Each row comes from the steps of one path. Every step used is in the known rows, and no mark comes twice. Write the path behind each row, first mark first.
Known rows:
x > e > h > a: [ -3  -3  -5  17  11   5  -2  10  15  -6   2 -11  13  -2   4  -7   1  10
  10  -1  -4  10   3   6  10   5 -10  22  14  -3 -11  -1   6  -3   0  -5
   8  -5  -2   4 -21]
a > h > j > r: [  7 -10  -7  -2   9 -13  -1  -4   1  -3  -5   9   2  -5  13  -2   7   2
  25  -4   5  16  12 -16  12  10  -1   5  12  -3 -17   9  16  16  -9   6
  -2  -2  12  -8 -10]
r > j > x > h: [ -7   4  -6   2   7 -10  -5  -2  -1   7   0   7   2 -14  -2  -7   7  -8
   3  13  -2   9   8  -3   2   7 -10   3  -8   7  -9  -8  10 -18 -19  -8
  -4  -6  -8   1  -8]
y > b > x > j > r > h: [  8 -18 -11 -15   4 -12  -3  -3 -20   9  11  28   5   2   0  -2 -10  -4
   5  11  -1  -8   0   5  -9  12   0  -1   5   3 -22  -3  16  -3  -7   2
 -11  -3  -4 -10  -6]
j > r > h: [ 10  -6   5  13   2 -22   5   5  -5  -4  -3  10   8  -8  16   5   2  -7
  -1  -7  -5  19   1   6   4   1  -2   6  -1  -9 -26   2  12  12   5   6
   3  -4  -5  -7 -10]
r > j > h > e > x > y > b: [-16  -4  -6   6   7 -17  -2   8  -2  14  15  17   7 -14   2  -3  19   6
   9  10   0   4   6 -14  15  22 -18  10   6   4 -21 -10   9  -9 -19  -6
  -7   0 -11   7 -17]
h > j: [ -9 -11 -13 -11  -5 -12   3 -12  -2   4  -2   9  -4  -1   3   8   9   8
   9  10   5   6  11 -10   8   2   8   5   2  15  -2  18   4  -4   4   8
  -8  -4   9   3  -2]
r > j > h > a: [ -6   6  -7  13   4 -17   5   3   4   9  17  13   6 -13   1   6  14   2
  11  19  -1   6  13  -1   6   7 -11   7   2   3  -3  -8   1  -8 -11  -3
  -9  -1  -8   9 -15]
r > h: [ 16   4  -8   6  -1  -5   3   7   0 -11  -5   2  -2  -4  12  -5  -6  -6
   9  11  14  14   5  -5  -1  -8  -2   4   9  -3 -25  -2   0   3  12  -4
   1  -6  -5   0 -13]
y > x > j > h: [-16  -7  -9   2  -9  -7   2   5  -1   1  15   4   3  -5  -4   7   3  -7
   4   8 -12 -14 -12   2  -6  -4  -5   1  -7  -3  -3   1   4   0 -14  -1
  12  -3 -14  -2  -4]
j > r > h > x: [ 12  -6  -1  17   2 -22   5   0  -6   1  -2   9  10  -8  11   8   5  -9
   2  -9  -7  21   3   2   4  -2   0   6   0  -6 -31   5  11  10  -1   5
   6  -7  -4 -13 -11]
y > x > e: [ -4   1  -1   9  -3   4  -1   7  -5  -4  11  -5   7   8  -1   2   1  -1
   3  -3 -13  -4 -17  10   1  -1   0   7   4  -6 -11   6   4  -1  -7  -5
  18  -9  -8  -8  -5]
h > j > x > y > b: [-15 -16 -17 -23  -3 -23  -8  -7 -13   3  -4  15   1  -8   4   6   6   2
  11   5  -4   6   6 -14   7   3  -9   5   1  11  -3  13   6  -4  -3   4
 -10  -2   4  -2  -1]
b > y > x > j > r: [-17  -9  -3 -12 -12 -16   3  -1   2  -3   3  -3   2   1   2   1   4 -14
   6  -6  -8 -10 -20 -23   8  12 -10  -4  -1 -12  -2  10   7   2 -12   3
  12   0  -1   4   0]
y > b > x: [ 11  -8  -6 -15   3  -6  -8  -4 -20  12  15  26   0   8  -6   0  -9   1
   9   6   0 -12   1   9  -7  11   0  -7  12   3 -13  -2   8 -11  -7   0
 -10   1  -1 -10  -2]
x > h > j: [ -1   0 -10   7   2  -5  -4  -6  15  -8 -15   2 -14  -3   7   3  -2   9
  14   1   3  20  20 -13   0   7  -3   4   1   9 -17  -1   4  -7  -1   9
   0  -2   4   2  -9]
y > b > x > h: [ 14  -4  -7  -7   5  -5 -11  -2 -12   7   9  25  -5   6  -4  -1 -14   2
  12   3  -1  -4   6   6  -9  14  -5  -7  12   2 -21  -9   9 -14  -9   3
  -8   3  -3 -11  -5]
j > r > h > e > x > b: [ 15 -11   6  16   0 -17  -3  10  -7   4  -2   4  15  -9  10   4  13  -7
   1  -5  -9  24  -3   2   9  11  -3  12   7  -3 -34   2  24   9   4   2
   7  -7 -12  -8 -16]
y > b > x > e > h > j > r: [  2 -16  -6 -11   8 -14  -6  -3 -15  11  14  28   6   4   0   1  -4  10
  11   0  -1  -5   5  10   3  19  -2   6  13   5 -25   6  16 -12  -8   4
  -8  -1   1 -12 -10]
a > h: [ 15   2  -3   2  10   4  -4   4   4  -9  -3  -1   0  -2   6 -12  -3  -2
  22  -4   8   8   6 -12   4   6  -6  -1  15 -10 -12  -5   8  13 -10  -4
   3   0   6  -7  -7]
j > h: [ -8   8  10   9  -6 -14   6  11   9   1  15   7  -3 -11   4   7   9  11
   4  -5   7  -1   6   7   4   1 -17   6   0  -4   1  -3  -3  -1   2   1
   0   9  -2  -1  -6]
e > h: [-11  -3  -7   3  10  -7  -6   3  18   3  -3   3   2 -13   0  -7  -1   0
  14  -4   3  -1  10   0   6   3  -6   7  11  -6 -14  -1   0 -14  -9   1
   3   8  -9   2 -14]
a > h > e: [ 12  -5  -2   3   7  10 -13   6  -1  -6  -2  -8   8  -2   9 -13   7  -2
  24  -4   1  12   1 -18  10  11  -7  -1  23  -6 -23  -9  14  15 -13  -9
   6  -5  -1  -1 -15]
a > h > j: [  8  -5 -12  -6   7  -5  -2  -5   4  -5  -4   5  -1  -2   9  -6   4   3
  28   3  12  12  13 -20   9   7  -1   3  16   0 -12   8  11  12  -8   1
  -3  -2  12  -5  -9]
b > x > h > a: [ 24  12  -5  18  -7   4  -7  -1   0   5  11  10  -9  -3  -2   5   0  -8
  18   8  -4  12  15   4 -13   3  -1   1  11   9 -13   0  12 -13   6   9
   1   4   8  -5  -6]
h > j > x: [-11 -10 -12 -19 -10 -16  -3  -9 -10   7   1   7   1  -9   1   6  11  -1
   7   8   0   6   8  -5   6  -3   1   5  -4  17   2  19   9  -9   1   3
  -6  -4   6  -2   0]

Which path is each row?
[-12 -12  -5  -9 -14 -15   0   3  -1  -7   2  -5   6   0   7  -3   7 -16
   9  -2  -7  -3 -21 -27  11  12 -11  -3   6 -11 -17   7  10   3  -9   0
  14  -5  -6   7  -8] : b > y > x > j > r > h > e
[ -4   7   2  14  -7 -14   8   1   7   9  17   6   2 -10  -4  12  15   6
   7  -9   4   3   8   3   3  -2 -16   5   2   2  -5   1  -4  -4  -7  -1
   5   3  -1  -9  -7] : j > h > x
[  3  -6  -3   4 -10   9 -14   9  -8  14   8 -10   7  -6  -4  -8  21  -4
   4  -3 -10  10  -9 -11  15  13   0   8  13  10 -20   3  19  -4  -5  -7
  12  -2  -9   3 -12] : h > e > x
[-13 -11 -12  -9   5 -17  -8  -4  14   8  -4   7   5 -15  -4   0   7   0
  18   5   4   2  15  -3   7   3  -6  12  10   6 -11  10   9 -21  -8   3
  -2   4  -8  -1 -16] : e > h > j > x > b
[-18  -9 -15 -10   2 -19  -8  -4  12   8  -2   8   2 -19   1  -2   7   0
  18   2   3   2  15  -4  10   1  -5  10   8   6 -13  13   7 -20  -9   3
  -1   6  -5   1 -15] : e > h > j > x
[  2  -2 -15  -1   3  -9 -10  12  -5  12   3   9  -4  -6  -6  -6   0  -3
   9  -6  -5   5  -4 -17   7  17 -12  11   7  -2 -10   2   9  -1  -9   2
   1  11   0  -6  -3] : e > x > y > b
[  2  -3   3   9  -2  -5   6  -2  -1  12  16  14   3  -6   2  -1  12   7
   9   0   6   3   8   8   1  12   3  19  10  13 -20  21  20 -14   6   9
   2   1  17  -9  -9] : b > x > e > h > j > r
[  1   4 -10   7  -2  -5  -5  11   2  11   1   1  -5 -10  -4  -5   8  -6
   6  -7  -4   9  -3 -19   8  12 -10  15   4   1  -6   7   8   0  -2   4
   6  12   5  -3  -2] : e > x > y
[ -8 -17 -14   8   0  -8   7 -14  -2  12  -1   0  13  -6  -8   7  10  -8
  -6  -3 -11   5   1 -10  -3   0   3   5 -11   9  -9   5   8   5 -18   2
   6 -12   1  -9  -3] : h > x > j > r
[-13  -5 -17  13  14 -12  -5  -3  18   6  -8   2   6 -14  -4  -1   2  -2
  19 -10  -2   6  13 -16   6   2 -12   8  14  -5 -23   0  -4 -10 -19   3
   6   6  -5  -4 -16] : e > h > x > y
[  7 -13 -12 -13   0  -9  -5   0 -16  12  20  25   3   2  -7   4  -7   0
  10  14  -5 -12   3   7  -9  11  -7  -2   8   5  -8  -7   9  -7  -9   2
 -12   1  -4  -5  -7] : y > b > x > j > h > a
[-17  -6  -1  -7  -7 -19   2   2   7  -5   4  -1   4   3   6   0   8  -3
  15 -12  -3  -2 -14 -19  19  16 -12   6  10 -12 -13  18   8  -5  -8   4
  14   0   2   2  -8] : b > y > x > e > h > j > r
[-15  -1   1   8   3 -13   3   3   2  10  14  11   8 -13   3   0  23   6
   5  12   3   2   7  -6  12  14 -12   8   2   6 -15  -8   7  -9 -15  -6
  -6  -4 -10   8 -15] : r > j > h > e
[ -1   0 -14   5 -12  -3   1  12   6  17  17  -2  -1 -15 -11  -3  14  -7
   3   9  -4   2  -1  -7   3   8  -7  17  -5   9   4   6  17  -3  -5  -1
   6   8  -2   1  -8] : e > x > j > h > a
[ -5   2   8  11 -13  -8  -3  18   3  11  21   0   3 -15   1   2  25   7
   7  -6   0   6  -1   0  13  11 -18  11   8   4 -13  -1  10  -4  -2  -4
   7   7  -8   2 -14] : j > h > e > x
[-10 -25  -8   1   0 -10   5   2  -2  -3  -6  -1  12 -10  10  -3   5  -7
  -8   8  -7   8  -5 -11   0   6  -2  10 -12   4 -19  -3  18  16  -3   1
   1 -13  -7   5 -10] : x > j > r > h > e
[ -3   2 -13   9  -5  -7  -9  -3   3  -3   0   5  -7   1   1   8  -2  -4
  18   2 -14   7   1  -2  -2  -1   2  -2   4  -1 -19   3   3  -9 -11   6
  14  -3 -10  -5  -7] : y > x > h > j
[  8  -4 -16  -8  -9 -16   1   1  -7  -6  -4   7  -1 -11  13  -1   3  -7
  14  16  14  17  10  -7   3 -10   0   8   6   8 -24  11   7  -4  13  -3
  -3  -8  -2  -1 -12] : r > h > j > x
[  1 -13  -8 -17   1  -9  -3  -2 -15  12  19  27   1   1  -6   1  -7   3
   6  11   2 -17   1   6  -8  13  -6  -3   4   5 -11  -5  10  -9  -9   1
 -11   1  -3  -8  -4] : y > b > x > j > h
[ 11   4  -1  14  -1   5   1   4   1   8  18   6   4  -3  -2  -3   7   2
  13   6   3   2   6  10  -3   7   0  16  15   9 -14  12  15 -15   7   2
   3   2  12  -6 -11] : b > x > e > h > a
[ 10  -6  10  -5   2  -3   3   1  10  -3  -8  -4   6  11 -12   4   3   1
   3   5   6  -2  -5 -14   0  17 -11   3  10  -4   7  -2   8  -5   2   0
  -3  -2  -1   0  -1] : x > b > y
[ -8   2  -6  -8 -12 -13  -3  -1   9  -8  -2  -1  -9   4   3   2   2  -8
  19  -7  -2   1  -7 -26   9  11 -11  -6   9 -10 -10   9   1  -9  -8   5
  12   3   1   3  -4] : b > y > x > h > j
[ 11  -5 -22   8  -2  -5   8  -4   1  -3  -6  -2   4  -8   4  -4  -1 -12
   7  13  12  14   6 -14  -6 -10   0   6   4   5 -28   1   2   2   0  -7
   4 -14  -4  -5 -15] : r > h > x > j
[-11 -17  -6  -6  -3 -24   4 -12  -5   6  -1  15   3  -5  10  14  13   6
   5  -1  -4  12   9  -5  11   7   8   8  -4  10  -9  20  12   4   2  14
  -7  -5   9  -2  -3] : h > j > r
[ -6   0 -10   1 -11  -3   4  11   7  17  14   0  -4 -16 -10  -7  14  -3
  -1   5   3  -2  -2  -8   3  10  -7  18  -8   9   1   8  17  -5  -6   0
   6   8   0  -1  -5] : e > x > j > h
[ 12  -9 -10  -6   8  -4 -11   1 -14   9  17  20   7   6  -4  -2  -9   4
  15   7  -4  -5   3  13  -3  14  -5   3  19   1 -18  -4  10 -12  -7  -1
  -6  -1  -3  -8 -13] : y > b > x > e > h > a
[ 17  -8   2  19   4 -21   6  -1  -5   2  -5   8  13  -5   6  11   6  -7
   1  -6  -5  22   3   4   2   2   0   8   2  -5 -29   2  13   9   0   5
   4  -9  -6 -15 -11] : j > r > h > x > b
[ 14  -4  -6   7  -4   0  -6  11  -5  -9  -4  -4   6  -6  16  -8   4  -6
  10   9   7  18   0 -10   5  -4  -2   4  17   1 -37  -6   7   4  10  -9
   5 -12 -12   5 -19] : r > h > e
